(in the rows, 128 means zero)
Known rows, with every step that occurs
luro/baramo/lelubap/dobali/gulo/peta: [100  77 194  73 143 226 165 151 108 195  73 153 131  87  88 106  96  70
 133 136  92 111  91 131 203 153 125 137]
peta/talug: [128 151  90 134 160 158  92 169 118 134  78 109 107 159 136  95 125 115
 130 175 144 102 121 149 113 149 105 152]
dobali/gulo/peta: [ 73 119 138 108 196 160 137 159 109 161 106 114 118 124  95 116 127  97
 126 165 140 102  92 111 154 144 111 144]
gulo/peta/talug/dobali/lelubap/baramo: [111 180 118 104  96 172 156 215 106 162 104 101  78 138  99  58  99 123
 177 128 107  72  46 139 179 147  98 187]
talug/dobali: [140 135 120 146 141 140 110 127  96 120 103 111 113 145 154 138 101 147
 140 135 140  98 120 127 145 109 115 133]
dobali/peta/talug: [126 147  89  99 131 139  94 184 131 112  79 117 109 159 117  88 153 113
 140 172 140 101 112 146 127 139 113 167]
talug/dobali/gulo/peta: [ 87 123 129 128 175 165 131 144  91 141 122 122 113 134 110 134 109 123
 136 133 146  82  80 106 164 124 127 151]
talug/dobali/lelubap: [126 142 136 138 149 154 139 143 104 149 112 107 100 128 135 128  97 152
 144 113 110  94  91 122 168 136 112 147]
peta/dobali: [116 129 125 130 164 151 114 154 118 110 101  83 110 151 164 101 132 111
 134 144 129 118 158 136 148 115 113 117]
gulo/peta/dobali/talug: [ 85 124 128  88 176 158  95 200 128  94 134  46  82 116 133  99 164  84
 156 125 118  95 107 132 156 124 113 123]
lelubap/baramo/dobali: [150 150 161  91 127 126 160 166  65 156 108 116 110 179 125  60 114 108
 165 135 147 135 140 148 161 123  96 116]
luro/baramo/fiko: [162 124 172 108 127 138 159 149  94 125  78 115 126 128 149  82 104  95
 126 146 109 147 117 157 172 130  75 129]
luro/baramo/lelubap: [146 108 173 103 135 161 153 146 110 152  74 134 132  86 143  88  90 105
 153 143  90 133 109 150 188 123  86 115]
lelubap/dobali: [129 121 137 118 136 178 103 135 120 155  80 116 118 145 135 136 118 100
 127 151 135 110 153 136 129 140 127 135]
peta/dobali/lelubap/baramo/fiko: [129 153 182 103 115 160 201 178 130 132  94  60 103 140 146  42 111 112
 157 105  92 133 117 132 196 142  74 146]
luro/baramo/lelubap/dobali: [151  92 183  90 112 201 142 134 116 172  59 144 130  97 136 111  86  91
 142 133  86 122 132 154 183 136 115 119]
baramo/fiko: [146 142 143 127 151 139 140 132 124 113  78  90 113 141 149 115 119 116
 125 150 137 138 118 128 140 123  84 147]
baramo/dobali/gulo/peta/talug: [ 95 134 109 101 197 177 128 194  71 159 104 139  83 198  81  80 144  91
 128 153 158 103  90 136 142 158 127 160]
peta/talug/dobali/lelubap/baramo: [134 170 120 129 100 168 143 184  97 162  97 105 100 153 125  57  88 141
 167 120 110  78  81 150 170 158  99 161]
luro/baramo/dobali/gulo: [134  99 175 100 180 152 155 156  30 175 112 160 134 176 113  71 113  93
 124 126 128 137 135 151 176 160 115  98]
fiko/baramo: [112 115 131 122 178 109 133 151 124 148 112 117 130 135 125  77 108  93
 149 141 144 127 125 129 128 144 103 165]
talug/dobali/gulo: [111 116 124 157 179 161 121 115  84 143 115 132 135 152 134 128  99 146
 124 127 151  93 112 111 151 136 124 126]
gulo/peta/talug/dobali/lelubap: [108 163  97 123 140 178 129 197 115 146 101 105  66 137 105 107 117 124
 153 136 111  71  45 138 160 145 109 189]
luro/baramo/dobali/peta: [156 115 165  54 111 113 142 182  61 128 100 147 115 167 107  68 142  91
 153 131 115 144 129 162 182 118 110 123]
talug/dobali/peta: [136 133 116 114 114 125 109 142 111  97 101 118 118 142 134 131 126 142
 153 134 140 101 109 124 157 103 121 148]
lelubap/dobali/talug: [124 114 137 100 160 181  70 150 118 134 103  88 111 126 131 127 144  96
 137 123 125 101 134 141 125 158 128 122]

Rows
[ 78 138 100 119 191 177 118 184 113 158  95 118 105 151  92  92 131  96
 121 176 150  85  79 129 134 163 114 167]
dobali/gulo/peta/talug
[130 141 154 100 175 141 155 163  84 164 105 115  85 164 112 100 123 120
 144 118 114 131 108 137 161 152 105 136]
baramo/dobali/lelubap
[ 82 109 133 138 199 173 123 146 106 137 108  96 137 158 145  98 126 112
 119 136 137 107 149 120 151 141 129 110]
peta/dobali/gulo
[151 154 168 112 108 134 170 151 117 129  82  87 124 141 141  67 103 113
 150 144 133 141 117 135 157 124  68 144]
lelubap/baramo/fiko
[145 154  76 157 136 162  89 154  97 115  89 120 101 174 152 112 109 138
 138 147 148  81 109 148 128 126 116 153]
peta/talug/dobali
[115 151 171  99 125 139 171 174 115 182 103  92 120 115 118  63  99 123
 165 135 102 116 106 135 175 157  88 143]
dobali/lelubap/baramo
[127 104 116  74 121 189 124 162 166 150  60 144 118 131  92  63 123  86
 156 125 125 111 106 141 141 157 129 213]
fiko/baramo/lelubap/dobali/peta/talug
[ 90 113 127  99 167 252 129 160 142 185  57 134 106 124  87 115 116  89
 130 149 125  81  82 123 152 166 132 177]
baramo/lelubap/dobali/gulo/peta/talug
[106 150 166 105 122 154 173 185 120 152 109  69 109 135 137  46 111 112
 164 116  95 116 132 135 186 146  99 127]
peta/dobali/lelubap/baramo
[116 135  85 167 176 186  97 137  84 139 100 135 123 181 133 109 105 142
 122 141 153  72 102 135 134 155 132 147]
peta/talug/dobali/gulo
[133 115 140 102 185 104 143 158  82 149 121 132 107 182 113  64 119  90
 151 121 158 146 137 139 132 143 110 159]
fiko/baramo/dobali
[155 107 141  62  77 212 119 175 128 148  43 156 121 120 109  75 122  88
 149 139  88 111 113 170 175 143 121 154]
luro/baramo/lelubap/dobali/peta/talug
[102 152 130  83 150 173 154 208  63 175 105 133  95 198  76  33 129  86
 158 146 156 103  92 146 158 159 110 155]
lelubap/baramo/dobali/gulo/peta/talug
[ 90 132 124 102 158 150 127 186 126 110 108  77  94 131 136 106 136  93
 146 153 125 108 122 126 160 103 112 140]
gulo/peta/dobali
[145 125 187  84 146 137 170 184  52 179 109 141  96 150 114  68 109  99
 146 115  88 139 112 166 193 158 100 117]
luro/baramo/dobali/lelubap
[ 99 132 171  75 154 153 181 183  65 179 121 127 110 170  77  58 122  90
 156 134 149 120 102 127 178 141 112 134]
lelubap/baramo/dobali/gulo/peta
[130 101 154  94 157 211  95 133 141 143  85  93 110  92 128 126 130 108
 149 107 106 104 116 135 147 151 120 123]
baramo/lelubap/dobali/talug
[129 160  95 149 143 172 117 172 104 147  93 117  87 157 131 101 103 147
 144 128 113  77  79 142 152 157 115 166]
peta/talug/dobali/lelubap
[105  96 145 110 219 127 153 145  72 173 129 151 131 191  90  57 117  95
 134 114 163 139 132 126 139 167 126 152]
fiko/baramo/dobali/gulo
[125  82 155  86 173 189 111 142 151 151 102 103 123  95 110  85 121  85
 161  87 113 115 109 130 145 166 120 161]
fiko/baramo/lelubap/dobali/talug
[136 110 157 107 137 204 128 115 145 162  53 121 117 107 134 140 104 116
 139 136 115 116 129 127 152 131 118 137]
baramo/lelubap/dobali
[149 143 160  73 144 134 124 185  65 137 133  92 101 164 124  46 142 104
 173 107 137 123 125 152 153 146 102 104]
lelubap/baramo/dobali/talug
[121 123 157  95 189 115 174 174  90 179 122 131  95 166  96  53 117  98
 158  98 122 143 105 133 154 172 109 177]
fiko/baramo/dobali/lelubap
[121 105 151 115 175 140 155 134 153 151  92 125 131 100 123  77  94 103
 161 126 130 131 105 124 158 138  93 173]
fiko/baramo/lelubap
[126 117 135  75 109 161 103 147 133 137  78 119 121 142 114 133 143 102
 135 148 130 114 143 129 140 129 132 150]
lelubap/dobali/peta
